Each row was made from one walk, in order. Every step used is in the known rows, and no mark comes twice. Write each row's walk.
(in the rows, 128 means zero)
Known rows
mebu, gazag, leduv, noravur, nizen, kini: [ 94 144  99  69  83 141 171  81 199 116 132 200 145 136 110 106 159 156
 110 144 182 155  88 193 123 169  99 127  71 158 118 193 125  91 187 148
 175 189 180 143  97 174 170 103 111 126 146 196 190 167  87 103 101 119
  77 185 199 171 161 133 147 107 124 101 119  91 105 130 232 115 119]
mebu, gazag, leduv: [166 146 115 113 110  97 103 111 120 124 138 144 144 142 153 130 135 159
 144 133 170 138  83 135 129 133 133 137  96 132 128 114 148 134 199 153
 145 151 132 123 135 128 146  73 140 160 148 194 179 156 106 102  75 106
 107 136 181 157 145 110 118  80 122 119 153 106 119 140 122  97 122]
lanepaf, kini, mebu, gazag, leduv, noravur, nizen: [ 75 160 125  68  79  85 133  83 200 133 127 197 157 139 107 120 169 166
 144 155 161 160  60 154 162 144  85 156 122 167 150 179 100  64 174 136
 175 178 175 134 108 128 163  72 166 118 158 185 192 153  68  87 154 104
  84 181 204 145 158 139 164 101 146  99 103  82  79 132 227 117 120]
fenil, gazag, leduv, noravur, nizen, kini, mebu: [106 154 108  72 106 132 176  81 182 127 109 196 165 128  93 106 165 155
  94 158 105 154  91 179 135 149  99 131 114 156 101 177 105  73 145 158
 173 184 167 136  88 178 168  92 138  99 145 168 172 143  85  73 127 121
  87 165 182 148 156 165 166 113 100  85 110  77  99 114 237 125 125]
lanepaf, kini, mebu: [ 96 160 149  96 132  78  88 106 146 157 117 148 128 131 103 127 147 166
 150 133  92 140  68 136 138 106 129 148 141 116 147 149  82 108 119 150
 148 114 137 119 124 106 127 107 163 125 163 122 143 128 112  78 161 137
 131 145 155 128 138 141 143 121 148 125 119 104 102 109 157 127 129]
leduv, noravur, nizen: [ 72 149 122  85  82 121 161 110 203 116 141 165 147 117  95  89 154 161
 118 130 151 127 107 171 102 164 125 119 117 160 125 192  89  80 156 134
 149 186 180 119 106 144 159 139 121 114 139 165 133 135  92  94 140 146
  92 148 157 174 142 145 137 138 134  92 116  81 109 127 206 113  97]
fenil, gazag, leduv, noravur, nizen: [131 140 117  89  79 134 157 100 164 105 123 180 168 122 123 102 139 159
 129 125 148 135 118 168 123 170 123 143 117 157  98 168 141  98 178 161
 148 199 150 131 115 152 182  96 133 114 137 195 157 155  69  75 119 131
  78 139 164 166 151 154 123 105  99  85 128  81  92 146 205 104  96]
fenil, gazag, leduv: [184 140 127 125 117 110 107 115  95 119 118 144 150 143 147 127 128 164
 140 123 114 131 113 146 126 133 147 149 125 122  96 113 161 148 171 167
 142 155 103 125 130 138 167  82 149 142 152 177 155 146 104  77  85 121
 107 122 150 151 147 133 104  87  99 109 152 105 122 145 129  94 115]
fenil, gazag, leduv, noravur, nizen, kini: [104 140 110  76  87 152 168  90 172 112 128 200 156 132 106 102 146 158
  99 136 129 147 111 199 122 177 113 136 102 147  93 194 135 100 160 159
 172 188 156 144  96 185 180 114 133 104 143 177 164 161  87  83 114 136
  82 168 175 169 162 160 137 119 105  88 115  84  99 126 239 116 111]
noravur, leduv, gazag, mebu: [132 203 140 130 109  97 146 100 104 111 127 132 153 137 123  87 133 148
 108 104 133 141  55 152 125 107 123 135 114 117 144 105 132 127 182 156
 120  92 156 128  96  95  96 108 163 155 146 143 137 187 154  86 115 162
 138 121 165 157 124 117 144  83  84 125 180 129 115 144 160 122 109]
memip, fenil, gazag: [204 137 133 144 142 111 113 151  87 112 138 105 107 118 148 148 120 156
 128  97 104  99 134 112 105 128 157 141 130 105 138  78 147 157 142 171
 111 144  84  90 154 143 119  98 131 149 133 180 129 154 111  79  74 144
 152  93 142 143 124 119 115 115  99 122 162 121 121 145  80  82  97]
noravur, nizen, kini: [ 63 138 117  86 108 139 158 102 174 133 133 174 114 133  95  98 149 159
 100 136 108 146 101 179 107 158 138 110  95 120 118 192  91 104 120 152
 157 134 164 115  89 170 155 157 111 119 145 122 133 139 119  86 122 166
 113 165 159 164 132 149 134 142 134 118 109 100 120 103 197 137 126]
mebu, kini, lanepaf: [ 75 126 127  69 121 111  82 117 127 117 123 176  90 148 132 137 131 166
 149 140 137 148  78 149 124 133 141 114  85  90 130 149  96 143 132 115
 168  98 149 121 135 101 182 145 121 144 157 126 123 125  98  94 146 155
 110 156 148 161 137 145 115 134 150 140  98 100 147 128 175 109 135]
nizen, kini, mebu, memip, fenil, gazag: [181 167 115 115 176  95 115 122  83 118 137 104  78 129 120 191 158 146
 111 141  84 110 109  81 142  99 148 125 127  89 157  84 103 106 102 161
 119 139 101  96 129 142  95  87 145 155 152 150 144 128 113  89  76 138
 176 107 153 126 122 129 164 114 105 130 151 128 137 135  96  88 131]
memip, mebu, gazag: [186 143 134 131 163 112  98 121  77 106 139 132 126 123 143 147 127 156
 125 141 145 115 121  94 111 117 121 130 126 117 167  97 123 126 163 165
 133 137  93 120 140 125 110  88 151 180 158 158 162 137 146 104  47 132
 140 122 186 137 123 105 127  92 124 137 169 121 111 128 109  89 117]
fenil, gazag: [169 149 137 122 135 117 127 124 100 115 128 134 123 130 130 121 123 160
 132 109 106 114 126 131 103 124 147 140 125 120 120 112 129 138 146 169
 132 143 105 110 142 132 143 113 143 138 133 160 125 136 122  78  96 134
 138 107 145 145 123 133 109 110 102 117 159 115 121 122 117  94 115]
nizen, kini, mebu: [ 98 159 121  93 145 113 127 105 147 153 120 143 119 135  95 117 161 154
 103 137  81 142  76 156 117 115 132 120 106 116 127 147  77 109 121 153
 158 126 155 122 105 145 129 126 138 127 149 118 136 129 137  88 126 146
 130 152 167 143 129 137 157 128 126 126 114 111 123  97 170 130 137]
nizen, kini, lanepaf: [ 57 145 119  93 128 126 107 106 150 135 119 164  99 160 104 103 138 182
 128 100 119 149  82 171 105 126 133 111  79  92 115 178  79 131 102 140
 179  87 157 125 129 131 160 153 127 139 155  90 127 134 120 105 150 146
 126 169 167 157 143 135 120 147 152 139  96 115 122 107 191 121 136]
kini, mebu, memip: [130 175 124 101 140  78 102 103 120 130 136 112 119 132 111 161 164 152
 144 153 121 126  79  84 142  96 142 116 126 113 151 107  66  72 126 132
 123 152 138 111 120 106 122  88 142 155 154 136 143 100 118  96 114 139
 140 121 152 130 122 133 160 118 127 117 133 108 147 135 117  90 138]
mebu, memip, fenil, gazag, leduv, noravur, nizen: [162 149 110 102  90 101 131 121 137  86 142 140 128 121 135 160 143 159
 136 145 164 111 131 114 155 156 141 133 127 137 134 129 135  83 157 141
 121 207 126 111 130 151 156  65 121 136 148 214 162 140  56  95  69 133
 107 112 157 159 149 141 137 101 104  82 144  71 126 184 135  74  97]
lanepaf, kini, leduv, gazag, mebu, memip, fenil: [125 196 136 121 118  50  75  93  95 109 151 121 102 127 137 172 141 173
 157 154 165 143  95 100 160  85 150 152 136  93 200  88 128 112 127 121
 105 117 107  76 136  76  72  85 172 172 160 165 143 160 112  72 125 147
 174 135 163 152 126 113 151  97 134 128 190 144  69 177 132 117 113]
gazag, mebu: [124 170 142 126 127  90 102 118 105 111 118 129 140 118 131 132 126 159
  98 133 129 136 105 107 122 110 137 140 118 115 155 111 126 109 151 139
 146 134 136 120 113 118 146 116 146 169 148 140 142 124 136  91  93 178
 127 125 148 157 110 145 128  98 117 116 159 104 134 139 129 114 123]
nizen, noravur: [101 134 122 106 112 130 141 118 158 136 137 147 115 115 117 104 129 158
 135 122 124 126  99 189 102 158 149 130 120 123 113 162  95 118 147 152
 130 144 144 129 121 146 149 147 122 121 154 159 140 145 113  89 122 138
 121 147 158 167 142 126 120 131 117 109 137  89 105 112 149 106 116]
nizen, noravur, leduv, gazag, mebu, kini, lanepaf: [ 54 184 122  70  97 125 137  87 120 105 117 195 114 161 117 101 121 154
 134 132 150 155  35 208 143 128 105 120  90  91 140 151  98 133 174 124
 132  64 170 141  89 100 145 145 154 139 175 139 143 190 122  86 161 166
 118 169 167 177 145 138 141 106  90 144 133 108  99 141 218 125 125]
lanepaf, kini, mebu, gazag: [122 161 139 101 137  75  90 104 138 144 124 149 128 134 117 139 148 163
 160 140 122 139  66 111 139 100 109 157 131 128 173 124  89  95 154 152
 143 113 133 112 135 101 123  92 175 146 158 150 159 139 118  90 138 114
 144 149 184 127 136 111 149 109 150 137 130 127  95 111 140 118 136]
fenil, gazag, mebu, kini, leduv: [156 158 137  88 122 111 117  97  92  94 138 173 132 123 141 167 106 142
 113 172 126 152 130 137 134 108 136 147 119 106 157  81 151 149 154 129
 152 145 102 102 123 119 158 128 152 151 155 180 151 129 120  58  98 131
 118 141 167 147 116 151 122  89 103 128 166 123 101 148 164 110 128]
mebu, gazag, fenil: [165 160 133 117 124  97 110 133 114 115 145 109 128 127 143 142 135 148
 141  94 178 115 103  81 112 118 144 145 107 129 160  87 121 134 192 151
 108 150 131  81 158 100 118  91 140 181 115 182 137 135 117 108  84 114
 140 100 187 153 120 124 134  91 129 124 159 107 129 151  72  76 133]

Which walk is each row?
[141 155 123  87 142 111 116  90  88 110 160 172 111 140 138 142 137 145
 140 187 141 134  98 163 133 116 132 131 107 100 153 115 125 148 145 131
 131 138  94 107 117  97 109 121 148 143 163 161 139 148 135  68 103 145
 128 149 179 146 134 120 131 106 120 138 156 132  93 124 187 115 114]	memip, mebu, kini, leduv, gazag
[144 210 124 117 131  75  95  94  72  95 135 117 109 126 137 143 145 160
 136 143 154 132  85  74 139  88 149 127 116 106 178  95 112  87 152 133
 107 123 131  95 103  85 110  83 154 190 145 149 138 137 136  97  94 180
 159 112 145 158 119 129 147  87  98 124 192 132 127 159 121 101 120]	leduv, gazag, mebu, memip
[215 134 125 141 126 106  96 141  76 113 121 117 123 130 161 148 124 158
 134 120 115 112 122 125 128 130 150 149 126 103 126  84 175 163 158 170
 124 153  90 107 148 149 143  71 139 146 143 202 155 163  90  82  67 133
 124 101 153 140 143 128 102  91  94 112 154 101 128 163  87  86  97]	memip, fenil, gazag, leduv
[222 145 120 127 128  93  78 140  70 100 139 105 111 135 160 176 133 161
 150 126 142 110 124  89 155 118 161 139 134  95 135  72 163 135 156 154
 112 156  87 107 144 129 133  55 133 164 151 194 156 136  80  92  49 127
 137  94 144 141 138 125 115  86 101 117 167 108 137 182  65  67 107]	mebu, memip, fenil, gazag, leduv
[148 159 135  93 119 106 126 124 117  78 138 164 126 100 148 188 112 139
  91 167 152 132 142 140 135 129 132 155 114 114 169  79 159 137 159 118
 142 184 107  99 133 137 143 121 141 149 139 213 161 148  94  64  99 132
 121 128 177 160 119 147 136  95 100 110 172 109  99 162 159  91  99]	memip, fenil, gazag, mebu, kini, leduv, noravur
[185 150 144 110 146  98  93 151  51  75 116 134 104 106 163 188 106 134
  95 152 112 121 135  75 140 121 147 146 121  87 174  54 174 146 145 130
 123 133  87 100 124 140 144 108 141 168 154 185 153 144 116  74  56 181
 146 101 145 150 102 150 117  83  92 133 170 124 144 163  89  97 115]	memip, fenil, gazag, mebu, kini
[ 90 139 116  94 117 134 142  84 170 146 145 163 123 143 100 121 139 160
 115 145 126 149 105 213 102 128 143 127  95 121 108 162 104 154 133 144
 170 135 140 113 122 143 127 155 120 121 144 136 140 143 130  73 127 113
 117 167 183 162 140 123 130 134 137 118 124 120 101 101 200 129 130]	nizen, kini, leduv
[118 163 135  90 102  73 104  90 169 136 124 171 172 129 121 134 156 166
 151 148 161 150  56 142 156 122  93 166 119 159 149 146 116  86 179 137
 179 160 154 144 122 106 153  59 164 133 166 190 187 154  79  91 151  91
 100 167 199 141 159 114 149  92 143 106 130 101  83 130 195 104 120]	lanepaf, kini, mebu, gazag, leduv, noravur
[165 205 132 140 117  69 124 116  77  92 141  93 116 132 140 153 141 148
 120 122 152 118  69  99 146 100 136 127 121  90 182  66 137 124 166 138
  90  99 127 107 106  92  74  76 153 182 152 162 139 177 129  96  81 165
 172  93 145 155 114 109 158  75  90 140 190 129 139 181  99  91 101]	noravur, leduv, gazag, mebu, memip, fenil
[112 151 101  74 114 113 150  86 159 141 125 180 132 146 105 125 165 156
 118 172 132 165  68 157 151 136  97 113  93 145 128 155 101  72 169 155
 163 149 171 133  88 167 148  79 154 133 151 165 189 150 104  91  98 121
 100 173 197 143 145 132 165  97 115 120 113  98 109 120 202 132 145]	noravur, nizen, kini, mebu, gazag, leduv
[ 24 141 114  76 108 136 134 100 180 134 123 183  85 159  82  92 145 182
 122 112 123 150  86 190 112 141 120  99  85 108 115 212  59 100 106 151
 171 104 177 121 108 155 167 159 123 127 144  93 125 140 113  97 156 155
 116 186 167 163 148 152 136 156 140 128  85  99 121 110 224 141 140]	noravur, nizen, kini, lanepaf
[165 167 125 114 153  92 119 119 131 136 137 126 125 133 126 135 149 142
 134 143 128 134  79 104 124 100 117 129 118 134 156  99  91  93 173 162
 136 136 134 108 132 122 120  83 153 154 138 170 154 131 125  97 110 126
 138 129 188 131 118 107 153 100 124 130 144 113 112 123 122  99 128]	kini, mebu, gazag
[179 170 143 135 141 103 110 118  75 100 114 133 143 119 145 135 112 154
 105 126 108 132 130  96 119 105 138 154 137 113 158  86 144 120 148 158
 132 129 102 109 127 123 141 105 164 165 142 151 144 134 133  77  81 153
 140 109 146 144 110 150 120  85  90 118 179 126 111 140 120 104 124]	fenil, gazag, mebu
[ 81 191 132  81 128  90  74 100  85  95 112 171 101 152 138 130 130 167
 136 138 150 159  67 113 142  97 127 118  82  85 164 124 109 111 138 111
 149  84 148 105 108  76 164 123 156 176 151 133 133 151 128  94 148 179
 140 147 160 161 126 151 132 103 112 150 144 127 125 147 178 122 124]	leduv, gazag, mebu, kini, lanepaf
[ 94 137 125 106  88 136 176 112 164 141 134 152 140 138 104  90 124 149
 134 107 126 122  70 229 108 160 124 131 117 128 103 164  95 153 170 153
 124 127 167 147 111 151 126 154 130 104 166 146 141 182 116  91 128 122
 109 152 153 168 151 117 127 118 106 117 133  81 107 122 172 108 113]	nizen, noravur, leduv
[138 182 135 113  90 108 152 115 115 119 145 110 145 144 127  85 147 145
 151  67 148 123  58 151 112 121 142 147 108 125 130 103 127 167 205 153
  97 108 155  99 125  84  82 102 147 150 118 160 109 183 133 104 133 129
 142  92 162 159 133 120 144  92 106 124 158 110 122 150 124  98 108]	noravur, leduv, gazag, fenil
[ 55 137 102  62  68 136 160  88 210 126 123 196 149 136  96  90 160 171
 106 137 150 156  85 213 122 178 121 120  85 151  94 219 110  90 161 139
 185 187 190 146  87 172 185 126 102 104 148 162 171 157  86  96 123 138
  68 182 173 175 160 156 140 126 134  91  96  77 112 126 252 127 109]	gazag, leduv, noravur, nizen, kini
[189 158 135 109 139  53  56 112  80 123 123 115 116 138 141 187 147 164
 159 146 109 126  88  78 189 102 133 162 162  95 158  81 137 114 118 143
 120 131  86 108 146 113 123  34 177 148 170 170 165 134  74  78 100 122
 146 114 155 114 141 141 143  92 119 119 150 107 110 169  95  84 123]	lanepaf, kini, mebu, memip, fenil, gazag, leduv
[186 181 131 123 141  83  95 111  54  82 128 125 128 122 147 173 119 150
 116 136 133 122 132  59 139  94 143 143 138 109 173  70 131  95 136 142
 116 140  98 105 125 107 134  84 154 184 152 149 145 111 130  88  64 163
 153 100 141 146 112 142 137  84  99 119 188 127 129 162  89  88 131]	fenil, gazag, mebu, memip
[137 151 133  96 122  75  83  92 126 146 113 160 146 148 133 143 152 163
 163 146 136 157  52 123 162 112 105 159 126 132 149 125 125 101 168 137
 158 124 131 131 128 105 137  51 180 145 167 170 186 145  99  91 129  99
 115 156 188 123 150 117 135  85 140 126 129 112  93 130 150 117 136]	lanepaf, kini, mebu, gazag, leduv
[202 164 119 106 129  74 110 121 107 102 135 115 136 123 142 181 157 154
 136 151 139 110 105  90 160 108 133 140 136 126 148  84 128  85 159 142
 127 204 113 111 137 129 125  35 144 143 146 203 164 130  67  91  88 123
 131  99 164 144 139 133 156  88  95  93 150  85 126 172 107  56 110]	kini, mebu, memip, fenil, gazag, leduv, noravur
[110 166 119 112  88 133 179 100 149 134 142 152 130 138 107  68 137 155
 151 104 139 127  54 234 106 147 126 132 118 130 102 165 101 143 184 163
 104 104 162 127 100 129 103 141 137 108 155 163 128 207 133  83 146 135
 125 144 159 175 154 104 141 117  88 120 151 104  86 116 182 114 101]	nizen, noravur, leduv, gazag
[118 140 103  82 107 137 148  89 146  98 131 200 156 124 120 122 149 160
  96 169 171 144 103 168 130 164  82 123  92 151 140 177 128  89 173 148
 186 178 147 151  98 170 154  90 132 142 166 174 194 154 107 104  64 125
  85 181 207 162 156 133 146  97 129 108 133  88 100 127 226 111 120]	memip, mebu, gazag, leduv, noravur, nizen, kini
[103 160 102  80 142  99 135 110 145 130 139 129  72 121  92 169 173 152
 113 160 112 128  93 113 150 122 137  96 116 107 157 137  65  70  97 145
 125 142 152 104  97 167 114 101 119 136 147 140 143 123 105  92  93 158
 150 141 150 142 122 142 180 137 129 122 116 100 143 135 137 112 134]	noravur, nizen, kini, mebu, memip, fenil
[ 67 188 116  90 104 126 171  60 156 121 138 182 114 130  97 100 151 164
 100 168 142 169  89 194 115 128 119 121  95 133 147 163 104  91 136 144
 144 141 172 103  76 136 121 134 153 138 136 138 144 166 141  68 131 155
 132 184 189 163 130 148 164 119 105 118 150 129  68 124 238 157 128]	noravur, nizen, kini, leduv, gazag, mebu
[ 83 177 113  62 104 117 182 102 193 116 148 159 135 118  88 120 177 141
 102 127 162 134  86 127 121 140  96 133  97 162 162 150  74  56 183 144
 146 189 187 105 106 143 139 107 137 140 109 170 158 135 102 106 134 108
 123 152 222 149 133 152 194 118 130 104 116  86 109 128 189 102 139]	leduv, noravur, nizen, kini, mebu, gazag, fenil
[141 196 121 122 106  97 145 115 100  95 142 107 109 127 129 138 136 147
 128 126 153 112  69 142 151 120 128 125 126  93 170  95 120 118 169 141
  77 105 145 115 101 123  74 101 149 160 163 178 149 188 127  93  91 166
 160 114 144 171 131 109 161  92  78 122 195 109 114 177 116  90 103]	nizen, noravur, leduv, gazag, mebu, memip, fenil
[ 43 149 114  69  94 145 176  97 215 126 138 183 137 117  88  86 161 159
  95 119 134 142 110 204 101 170 122 116  89 149 115 221  88  87 140 146
 171 177 186 124  93 169 164 170 105 108 136 139 148 146 107  96 133 158
  94 175 165 178 146 146 148 146 134 101 108  88 115 103 240 132 115]	leduv, noravur, nizen, kini
[120 141 119  97  82 108 126 108 163 122 122 148 167 132 129 111 141 162
 133 128 154 138  89 173 124 153 130 137  97 145 111 164 137 119 181 135
 164 188 158 141 111 129 163 100 112 129 151 184 165 149  87  89 122 124
  81 145 168 168 151 133 122 103 128  86 127  77 118 136 188  96 103]	gazag, leduv, noravur
[ 63 161 107  83  94 143 182  71 188 143 152 186 101 141  88  88 160 169
 129 142 143 156  88 227 104 142 133 108  86 133 109 185  88 114 136 157
 147 151 166  93  93 142 115 144 132 107 134 147 131 169 125  67 153 130
 124 182 182 157 146 124 156 140 124 114 131 121  75 107 243 148 116]	noravur, nizen, kini, leduv, gazag
[147 157 140 104 150  94  64 147  51  80 110 144  90 135 155 182 104 159
 109 137 122 130 119  92 149 102 132 130 106  65 173  65 138 141 122 128
 144 100 100 104 142 122 168 112 155 179 152 159 143 138 100  81  95 168
 143 120 154 146 122 156 115 103  99 145 144 117 133 165 113 100 122]	memip, fenil, gazag, mebu, kini, lanepaf
